Each row comes from the steps of one path. Every step used is in the known rows, and no mark comes twice. Write the path behind each row, first mark first.
Known rows:
muran, guse, kasur, vizi, lozir, ledekup: [-2.74 -4.23 -2.71  6.89 -2.64  0.29  3.99  1.68  5.77  3.02  2.87 -6.13
 -1.70 -4.79 -6.78  0.96 -1.27 -0.70 -3.36 -1.47  2.25]
lozir, ledekup, muran, guse, vizi: [ 1.20 -1.95 -4.19  1.82 -1.08  2.96 -2.53  0.42  4.17  3.39 -0.71 -2.63
  4.61 -3.66  1.76  1.64  0.67 -5.63 -3.64  2.09  2.00]
ledekup, muran: [-0.43  1.16  2.72  0.70 -1.90  2.18  0.09  0.27  0.50  2.12 -3.22 -0.06
  4.70 -3.58 -1.46  0.69 -0.81 -7.70 -3.13  0.65  0.57]
lozir, ledekup, vizi: [ 2.28  2.56  0.48  4.38 -1.53  2.62 -0.16 -3.17  6.51  3.60  0.08 -1.61
 -1.10 -3.69 -0.27 -3.21 -0.40 -5.08 -1.13 -2.75  2.17]
ledekup, vizi, lozir, muran: [ 0.43  1.27 -0.45  1.02 -3.95  5.22  2.21  3.33  3.66  8.31 -1.20  0.95
 -2.04 -2.12 -6.74  1.31  0.92 -4.58 -1.93  4.73  1.07]
vizi, muran, guse, kasur, lozir, ledekup: [-1.19 -2.88 -2.44  4.32  1.60  1.58  2.86  1.50  3.78  0.79  3.14 -2.13
 -1.26 -4.48 -4.58 -0.71 -1.07 -1.61 -2.48 -2.67  2.87]
kasur, lozir, muran, guse: [-1.19 -2.89 -0.82  0.96  0.72  3.02 -0.33  4.79  0.82  4.24 -0.10  1.84
  2.17 -1.58 -3.92  0.71  2.81  1.20 -6.67  2.45  3.63]
ledekup, muran, guse: [-0.41 -2.91  1.88  2.03  0.00  0.87  0.50  2.87  0.85  1.70 -3.04 -0.84
  6.31 -3.38 -0.83  0.29  0.47 -1.69 -7.05  0.57  2.88]
ledekup, muran, guse, kasur, vizi: [-3.13 -1.81 -1.28  7.03 -1.40  4.37 -0.13  2.35  4.86  1.34  1.26 -3.31
  0.77 -2.80 -2.76  1.03  0.05 -3.68 -4.27  3.54 -0.66]
muran, guse: [-0.99 -3.35 -0.21  3.10  1.33 -0.65 -0.24  3.74  1.72  1.32 -2.83 -1.92
  3.84 -2.81 -0.53  0.34  1.21  3.31 -4.87  0.04  3.00]
kasur, muran, guse, lozir, ledekup, vizi: [ 2.36  2.00 -1.35  4.59 -0.92  3.08  1.44  0.83  7.12  5.13  1.29 -3.25
 -0.56 -4.37 -2.41 -3.51  1.96 -5.62 -2.11 -1.93  2.68]
ledekup, vizi, lozir: [-0.82  1.25 -1.02  3.10 -2.75  3.75  2.73  1.08  5.55  5.96 -2.12 -4.33
 -1.68 -5.79 -2.84 -0.06  0.69 -4.76  2.09  1.42 -0.33]
kasur, vizi, guse: [-1.14  1.07  0.85  5.01 -2.95  2.07  1.74  2.75  2.08  1.19  0.30 -6.07
 -1.18 -0.29  1.27  3.87  2.55 -2.02 -1.75  1.73  0.97]
vizi, guse: [-0.34  0.59  2.12  2.90 -0.96  0.25  2.92  3.24  0.97  0.54 -2.11 -5.86
  0.28 -0.76  1.39  3.59  2.22 -1.04 -1.58  0.42  1.63]
vizi, guse, lozir: [-1.39 -0.14 -1.01  2.50  0.44  1.96  4.89  5.95  3.76  0.51 -1.38 -6.27
  0.14 -3.22 -2.14  3.65  3.18 -2.51  0.73  2.31  1.59]
lozir, ledekup, guse, kasur, vizi, muran: [ 2.66  0.00 -2.03  5.77 -1.68  6.10  3.84  4.16  4.22  0.50 -0.64 -1.67
 -4.00 -2.33 -1.68  0.16 -3.75 -2.53  2.22  2.06 -0.23]
lozir, muran, guse: [-0.08 -3.17  0.00  1.85 -0.06  1.21  0.16  5.20  1.29  3.87 -2.08  1.15
  2.92 -0.82 -3.73  1.05  1.47  2.47 -7.37  2.68  3.71]
muran, guse, kasur, lozir, ledekup, vizi: [ 0.74  0.80 -0.46  4.68  0.49  4.79  0.47 -2.20  7.18  3.34  2.56 -1.78
 -1.28 -4.65 -1.06 -3.67  0.88 -5.67 -2.31 -2.18  2.10]
lozir, muran: [ 0.15  0.74  0.05  0.51 -2.06  2.57 -0.39  3.61  0.91  5.27 -1.76  2.81
 -0.20  0.14 -5.54  2.09  0.65 -1.70 -3.70  3.68  1.78]
guse, lozir: [-2.01 -0.12 -2.53  2.06  1.04  1.61  2.21  4.66  4.14  1.32 -2.01 -3.32
  0.80 -4.61 -4.01  1.67  1.74 -2.11  1.66  1.94  0.94]
muran, guse, kasur: [-2.79 -4.12 -0.55  5.51  3.26  1.60  2.01  4.60  4.67 -0.37 -1.67 -4.36
  1.69 -3.21 -2.72  0.73 -0.23  0.43 -4.17  2.14  0.01]

Which path is each row?
[-1.75 -1.40  0.95  4.09 -3.78  2.69  3.61 -0.16  3.69  2.98  0.98 -3.36
  1.90 -5.14 -5.81  0.97 -2.15 -8.78 -4.24 -0.02  0.90]
guse, kasur, vizi, lozir, ledekup, muran
[ 3.22 -1.53 -1.51  3.38  0.81  3.09  2.38  3.47  3.31  2.36 -1.61  0.52
  1.12 -3.99  0.05 -2.21 -0.68 -0.22 -2.34 -0.01  3.99]
kasur, lozir, ledekup, vizi, muran, guse
[ 0.95 -1.26 -3.93  1.18 -0.84  3.71 -3.17  1.11  3.64  3.52 -1.83 -2.23
  5.00 -3.51  2.57  1.97  1.27 -5.81 -2.79  3.47  1.09]
ledekup, muran, guse, vizi
[ 0.01 -2.30 -3.94  3.52  0.77  3.06  3.91  7.49  4.30  1.30 -1.86 -2.22
  1.28 -4.66 -3.53  1.16  0.89 -0.23  0.18  3.66  2.54]
kasur, vizi, muran, guse, lozir
[ 0.41 -0.27 -2.23 -0.01 -3.75  7.16  1.48  4.18  3.31  7.66 -0.61 -1.10
 -2.28 -1.42 -5.26  3.48  1.46 -4.23 -1.39  5.29  0.07]
ledekup, guse, vizi, lozir, muran
[ 2.22 -2.74 -1.27  2.93  0.99  0.59  2.27  5.95  1.14  1.13 -4.44  0.07
  2.61 -2.96 -0.12  0.06 -1.24  2.93 -2.32  1.42  3.32]
vizi, muran, guse
[-0.69 -0.59  0.07  1.60  1.37  6.84  3.29  4.76  4.79  0.28 -1.31 -5.54
 -1.10 -3.57 -1.87  1.21  2.78 -1.77  1.58  0.04 -0.12]
ledekup, guse, lozir
[-0.02 -2.05  1.85  3.92 -2.29  6.98  3.32  0.77  4.83  1.62  1.77 -7.28
 -3.94 -2.48 -1.79  0.23  0.65 -0.56 -1.20 -4.16  0.19]
kasur, vizi, lozir, ledekup, guse
[ 0.54 -1.24 -5.81  0.54 -0.37  5.07 -3.66  2.44  3.50  5.40  0.17 -0.34
  2.09 -2.21  0.39  2.40  2.84 -3.79 -2.68  4.78  1.52]
kasur, lozir, muran, guse, vizi
[-0.06 -0.44  2.14  2.17 -2.24  1.73  4.20  0.86  2.59  1.43 -0.12 -3.15
  3.44 -4.23 -3.82  1.64 -0.55 -8.29 -4.43 -0.86  2.92]
vizi, guse, lozir, ledekup, muran
[-1.63 -2.46 -1.69  4.22 -2.53 -1.61  3.67  0.74  3.94  3.30  0.80 -5.05
 -1.28 -4.84 -6.05  0.93 -1.45 -0.59 -1.36 -3.07  2.65]
vizi, lozir, ledekup
[-1.90 -2.93 -2.54  2.59  2.10  1.40  2.70  6.17  4.18  1.16 -1.93 -3.53
  2.69 -4.71 -3.65  1.38  2.52  0.55 -1.56  2.02  2.62]
muran, guse, lozir
[-1.53 -2.56 -1.13  1.90  1.18  2.45  3.16  5.51  3.66  1.32 -2.15 -2.76
  4.46 -5.14 -3.81  1.28  1.97 -2.92 -3.06  2.42  2.53]
ledekup, muran, guse, lozir
[-0.38  0.58 -1.01  1.74 -2.72  4.97  3.20  6.39  2.92  4.84  0.49 -0.58
 -1.57 -0.11 -6.47  4.16  2.86 -3.54 -3.05  6.08  2.12]
kasur, vizi, guse, lozir, muran
[ 0.41 -2.38 -3.23  2.55  1.76  2.16  4.48  7.76  3.83  1.00 -3.04 -2.19
  1.88 -4.89 -3.34  1.15  0.69  0.24  0.27  3.03  2.83]
vizi, muran, guse, lozir
[ 0.58 -3.32 -1.08  6.34  2.40  3.11  4.21  4.24  6.28  0.20 -1.35 -3.10
 -0.01 -3.81 -2.40 -1.03 -2.39 -1.37 -2.90  1.78  1.08]
lozir, ledekup, vizi, muran, guse, kasur
[ 0.03  3.33 -1.20  4.73 -0.28  2.22  2.06  7.18  2.92  5.60  0.63 -7.25
 -1.58 -1.44 -2.94 -0.62  4.28 -6.49 -1.90  0.84 -2.12]
ledekup, vizi, guse, kasur, muran
[-2.29 -4.53  0.67  5.44  2.07  1.91  3.11  3.27  4.70 -0.25 -0.66 -4.05
  3.05 -3.82 -3.77  0.35 -1.34 -2.83 -6.36  1.14  0.91]
lozir, ledekup, muran, guse, kasur
[ 1.25 -1.40  3.29  2.73 -0.26  5.61  1.89  0.09  3.73  0.02  0.42 -5.59
 -2.38 -1.39  0.10 -0.50  0.41  0.29 -2.06 -5.56  0.90]
lozir, ledekup, guse
[ 3.90 -1.86 -0.94  4.03  0.18  1.90  2.60  3.68  3.57  2.13 -2.92  0.03
  1.57 -3.45  0.23 -2.00 -1.54  0.67 -2.69  0.14  4.03]
lozir, ledekup, vizi, muran, guse
[ 0.57 -1.62 -5.39  2.02  0.07  2.53 -3.62  1.72  4.16  3.24 -1.76 -3.02
  3.17 -3.08  2.80  2.09  1.74 -2.31 -1.34  3.08  1.14]
muran, guse, vizi
